Every row comes from one small tree of marks. The marks that hang from a mark follow it in brackets, in alphabetical order. Every link used is in the known rows. Which tree was each row made from?
In the rows, 128 means zero.
Known rows:
A{L{Y{R{K}}}}: [160 167 173 143 110 197 143  83 107 183 132 116 131  91 169  90 125 138
 138 121 111  76]
K{V}: [ 87 124 125 121 143 159 171 120 127 120  97 123  81 117 142 109 130 108
 135 142 136 124]
R{J K{V} Y}: [150  91 131 155 102  99  97 148 157 116 147 168 108 128 112  84 123 134
 173 139 160  98]
K{R{Y}}: [114 125 133 103 155 113 104 155 151 143 119 139 144 158  78 159 132 136
 117 138 160 173]
K{R{J Y}}: [119 110 123 101 110  51 105 165 139 131 136 164 147 141  71 169 124 127
 126 142 160 154]
V{K{R{Y}}}: [ 92 105 149 105 180 110  85 164 145  63 117 137 170 154  59 170 118 118
 116 140 176 183]
Y{R}: [133 153 107  86 146 149 158 119 130 166 105 106 101 127 132 133 142 121
 135 134 142 105]
L{A Y{R}}: [122 166 119 111 151 167 166 119 112 159 126 101 135 113 156 123 124 130
 136 116  87 107]
A{L{Y{R}}}: [127 170 144 112 101 182 174  88 113 180 128 115 130  85 165 129 125 128
 145 134 111 105]
A{L{Y}}: [ 83 178 141 119 102 188 180  91 100 168 106 118 117  84 182 116 141 113
 105 130  92 121]
V{K{R}}: [ 60 128 162 101 177 123 116 139 104  52  77 126 146 127  87 171 119  99
  90 138 149 171]
L{A Y{R{J K}}}: [160 149 143 141 118 120 123 129  93 151 145 131 138  98 156  98 118 139
 136 115  88  63]
V{K{R{J Y}}}: [ 91  92 141  98 130  44  96 174 138  54 125 169 169 136  54 183 106 120
 128 151 172 167]
Y{L}: [ 84 150  78 108 141 137 168 119 112 143  85 119  79 141 123 150 161 129
  73 128  98 170]
V{K{R{Y{L}}}}: [ 78  99 123 114 176  97  97 157 141  49 104 145 174 171  45 201 118 136
  92 129 156 218]
R{Y}: [120 142  87  97 144 134 126 138 155 165 121 125 109 153 111 119 154 121
 130 137 149 147]
L{A Y{R{K}}}: [160 165 157 140 159 192 124 116 100 154 127 109 132 119 159  86 124 137
 130 104  91  78]
J{R{K Y{L{A}}}}: [176 105 103 159 136 134  85 131 159 135 156  78 156 168 154 111 169 111
 105 114 122 143]
T{A{L{Y{R}}}}: [122 188 193 104  98 165 173  74 102 162 124 111 139  75 195 127  94 133
 163 136 121 106]
L{A}: [117 158 105 102 172 147 139 127 114 125 118 106 114 123 160 126 136  88
  99 123 107 137]
J{R{K{V} Y{L}}}: [139  74 114 181 108 141 115 122 166 136 137  94 123 162 133  96 154 135
 139 131 148 138]
T{A{L{Y{R{K}}}}}: [157 175 227 143 105 185 132  70  95 162 122 113 135  80 203  90 100 148
 153 126 124  75]

Write each row's tree:
[156 125 112 143 103 146  88 129 155 191 129  73 122 155 142  80 181 114
 124 139 156  98]  J{R{K Y}}
[133  68 137 141 183 110 106 156 156  50 169 152 173 162  87 176  91 139
 126 115 142 218]  K{R{Y{L{A}}} V}
[119 113 148 155 109 113 136 128 113 110 124 158  81 105 140  85 125 125
 147 142 135  79]  R{J K{V}}
[130 159 133 146  81 124 145 119  87 177 114 139 103 104 133  97 135 156
 140 128  96  49]  L{Y{R{J K}}}
[161 102 147 149 100 117 133 126 127 126 138 145  99 106 131  97 108 130
 177 138 151  57]  Y{R{J K{V}}}
[169 121 112 145 176 140  77 138 143 116 147 129 138 173 124 122 140 136
  86 107 112 159]  R{K Y{L{A}}}
[144 114  86 140 104  81 101 146 144 135 135 164 103 159  94 126 149 149
 107 121 124 133]  R{J K Y{L}}
[111 117  53 111  91  58 134 150 148 133 133 161 109 154  96 163 155 135
 116 133 128 166]  R{J Y{L}}
[ 86 200 187 114  98 159 178  75  93 154 106 114 120  74 207 117 116 122
 122 135 107 128]  T{A{L{Y}}}
[120 105 151 165 113 160 135 106 122 141 108  75 100 118 178  67 153 104
 137 145 142  79]  J{R{K{V}}}
[136 112  66 110 123  54 124 159 153 106 164 155 140 149 109 171 130 122
 117 121 114 175]  R{J Y{L{A}}}
[ 83  81 115 113 122  32  99 174 131  30 122 172 170 153  44 212 107 133
 105 135 151 204]  V{K{R{J Y{L}}}}
[144 133  86  99 169 137 147 124 128 116 130 110 130 144 131 168 121 123
 108 108 107 149]  Y{L{A} R}
[153  90 138 166 108 155 101 122 172 147 141  78 125 143 149  66 155 115
 163 142 170  97]  J{R{K{V} Y}}
[125 155 109 113 100 105 162 134  98 147 142 126 133  93 145 135 115 125
 147 125  87  91]  L{A Y{R{J}}}
[142 125  78 107 168 126 117 144 153 114 145 127 140 165 122 155 142 120
 101 110 114 187]  R{Y{L{A}}}
[161 155 163 140  63 141 145  99 103 175 140 153 131  72 163 105 122 139
 150 128 109  59]  A{L{Y{R{J K}}}}
[185 114 109 127 134  98 121 136 113 106 152 140 128 129 137 140 124 139
 123 104 104 105]  Y{L{A} R{J K}}
[103  80 133 134 159 108 128 148 154  81 132 158 140 167  62 171 111 157
 127 120 155 211]  K{R{Y{L}} V}
[129 118 159 167  77 137 160 114 100 147 124 146  98  93 136  83 106 156
 176 130 114  49]  L{Y{R{J K{V}}}}
[167  89 128 171 177 143  93 135 154  76 163 139 138 157 128 104 114 137
 129 104 128 161]  R{K{V} Y{L{A}}}
